Known rows, with every way that one mark hangs from another:
{E {A V X}}: [ 11.3  18.1  -6.9  32.4  -3.2  12.9   5.1   3.8  -7.9  -0.8  -2.6  -7.0
 -25.3  -4.5   5.9 -25.7   9.4]
{H {X {E Z}}}: [-10.5  -2.0   7.8  -0.7   9.9 -22.4 -14.5  10.0  -0.6   2.7   7.5   0.1
  12.2   1.1   8.2 -14.4   6.0]
{K {Z {S {H X}}}}: [ 14.7  -1.5 -15.5 -32.3  10.3 -23.0  19.6   4.9   0.2   6.9  13.3   4.3
 -25.1   3.2   8.9  -7.8  -5.7]
{E {A V} {Z {S {H {X K}}}}}: [ 13.6  17.6  -7.6  28.3  15.2  22.2  13.6  49.0   8.0  -6.5   5.0  -4.1
 -37.1 -38.9  -4.2 -24.0  18.6]
{Y {S {H {X E K}}}}: [ 13.3  -8.5   0.9  -5.8  13.2   1.7  -2.4  14.1  14.6   7.8  -9.5  -1.9
  -0.5   8.7  11.1 -11.2   5.2]
{L {X {E {A V}} K} {Z S}}: [  6.2  -7.9 -13.7  14.9  24.9  29.8   8.9 -18.5  36.2 -28.9  -9.0   7.6
 -34.7   0.7  -7.7  -2.1   2.9]
{E A {Z {S H}}}: [ 20.0   7.7  -3.6  24.9   8.9  24.5   7.7  62.7   4.6  -6.3   8.6  -4.6
 -30.7 -35.0  -6.0  -4.3   7.0]
{Y S}: [ 24.9  -6.8   4.0 -14.8   4.5   1.6   2.7  14.1  10.0   5.3 -10.8  -6.2
   0.4   3.9   7.0  -7.7   2.9]
{S {H {X {E A Z} K}}}: [-14.6   0.0  -3.3  24.5  12.0   6.7  -8.8  20.1   8.3   3.2   4.3   3.7
  -9.5  -3.9   4.4  -7.8   5.8]
{L {X {E A {Z {S H}}}}}: [  6.5  -6.7   3.7  20.7  14.6  24.9  -2.9  13.0  16.7  -6.9 -13.4   9.5
 -17.9  -3.4   4.1   3.1  -6.7]
{Y {S H}}: [23.0 -5.8  0.6 -7.6  7.1 17.5  3.4 27.2 11.8  8.0 -9.6 -4.2 -6.2  5.7
  9.4 -5.0  2.1]
{A V {X E K}}: [ -7.6  16.6  -6.4  30.1  -0.9 -10.0  -0.9 -44.3   1.8  -2.0  -9.4   4.3
 -14.1  13.1   7.6 -23.3  15.6]
{L {Z S}}: [ 15.4  -1.8 -13.1 -18.0  13.4  16.8  11.0  11.3  16.1 -21.1  14.3  -6.4
 -19.1   0.6  -7.7   1.2   5.5]
{E A {Z {S {H X}}}}: [ 17.8   9.0  -2.5  17.4  13.9  19.3   4.8  61.9   4.4  -5.0  12.2  -6.7
 -29.0 -32.4  -3.9 -11.0   9.2]
{E {A V {X K}} Z}: [  8.7  25.4  -2.7  45.4   1.5  19.1  -6.9  32.4   1.6  -2.3   3.5 -10.0
 -37.0 -24.1  -3.3 -31.8  20.4]
{Z S}: [ 18.6  -0.5  -5.1 -21.0  11.0  -6.7  19.9  -6.2   2.8  -9.1   3.9   1.9
  -6.8  -6.0  -4.2   4.9  -0.2]
{A V {X E {K Z}}}: [ -6.1  15.3 -11.8  22.0  -3.1 -22.3   2.9 -43.0   0.5   2.7  -6.5   5.9
 -22.3  14.6  11.4 -26.4  12.4]

Rows:
[ -1.7  -2.7  -1.4  31.5  17.8  22.3   0.0  -5.9  24.4  -9.2 -18.8  12.9
 -25.0  -9.2  -1.5  -3.2   1.4]
{L {X {E {A V} {Z {S H}}} K}}
[  9.4   8.5  -0.2  -4.7  18.1   7.7   0.6  34.4  10.8  -4.0  13.5  -3.5
 -18.5 -19.2  -6.4  -6.6  11.8]
{E {Z {S {H {X K}}}}}
[ 12.4  -5.5 -15.8 -17.7   7.6 -25.6  20.8   7.4   0.0   4.9   9.3   8.1
 -25.2  -1.6  11.3  -5.5  -7.7]
{K {Z {S {H {X {E A}}}}}}
[  1.4  -2.7  -0.7  36.5  -0.7  -2.9   9.8  24.6   4.0  -7.8  -9.8   8.9
  -9.7 -25.5   2.9  -1.4   7.1]
{X {E {A V} {Z S}}}
[-15.9  -0.3  -1.8  15.8  12.9   4.1 -10.3  13.2   8.2   4.3   5.8   4.5
  -4.7   1.5   4.6  -6.1   6.3]
{S {H {X {E Z} K}}}
[ -0.1  -1.5 -15.9  -8.9   9.3 -19.2  12.3 -18.9  12.8  -0.2   3.5   8.5
 -26.6  -4.1  -5.1  -0.9   0.4]
{X {K {Z {S H}}}}
[-16.0  -1.4   2.9  20.5  11.9 -22.9 -15.1   2.0   6.5  -1.0   3.3   2.3
   1.1  -9.5   1.2 -16.1   9.7]
{H {X {E A Z} K}}
[-11.4  -2.9  -2.4   6.9   9.8   3.5  -4.8  12.0   1.9   6.2   4.5   4.0
   0.8   9.1  11.0  -4.5   0.5]
{S {H {X E}}}
[  0.5  16.1  -3.5  22.9  -4.5  -5.1   1.7 -28.5  -6.3   0.4  -7.6   0.9
  -9.1  16.6  14.7 -23.1  11.7]
{A V {X E}}
[ -8.8 -11.7  -1.7   6.7  10.8  -5.3  -4.8 -35.9  21.2  -2.5 -16.9  16.9
 -14.6  11.5   3.6   1.4  -9.5]
{L {X E {K Z}}}
[ -2.9   2.4  -7.1 -26.1  17.9 -33.8  -0.1 -21.2   4.8   3.0  13.3  -0.2
  -9.7   3.3   1.7 -21.4   5.3]
{H {X {K {Z S}}}}
[-11.0  -2.3  -7.2  51.3   5.8  -3.3   7.2   9.0  17.5  -9.9 -12.1  13.6
 -19.6 -28.9  -5.4  -0.5  12.2]
{X {E {A V} {Z {S H}}} K}
[  9.5   7.7   1.9  14.1   2.0  -2.9 -10.5   3.3  -1.4  -0.8   7.2  -1.3
  -9.7  12.9   8.6  -4.6   4.0]
{A {X {E {Z {S H}}}}}
[-21.1  -7.3  -7.3  53.0  -2.9 -13.7   4.4 -21.8  11.7  -7.6 -20.2  15.9
  -7.0 -15.2  -2.1  -0.6   6.2]
{X {E {A V}} K}
[ 12.1  -2.4  -7.9  -7.5  16.7  -0.7  17.8   8.1   3.9  -5.4   5.6   4.0
 -10.8  -4.3   3.0   0.6  -0.4]
{Z {S {H {X {E A}}}}}
[ 16.3  -2.1  -0.1   9.2  12.8   9.9   0.4  31.1  15.2   7.2 -10.5  -3.9
 -10.8  -4.7  11.0 -20.1  11.0]
{Y {S {H {X {E {A V} Z} K}}}}
[-18.7  -7.8  -0.1  52.8  -1.1 -10.9  -9.7   9.6  15.1  -7.3 -10.3  11.5
  -8.2 -23.6  -7.1   4.9   7.2]
{X {E A Z} K}
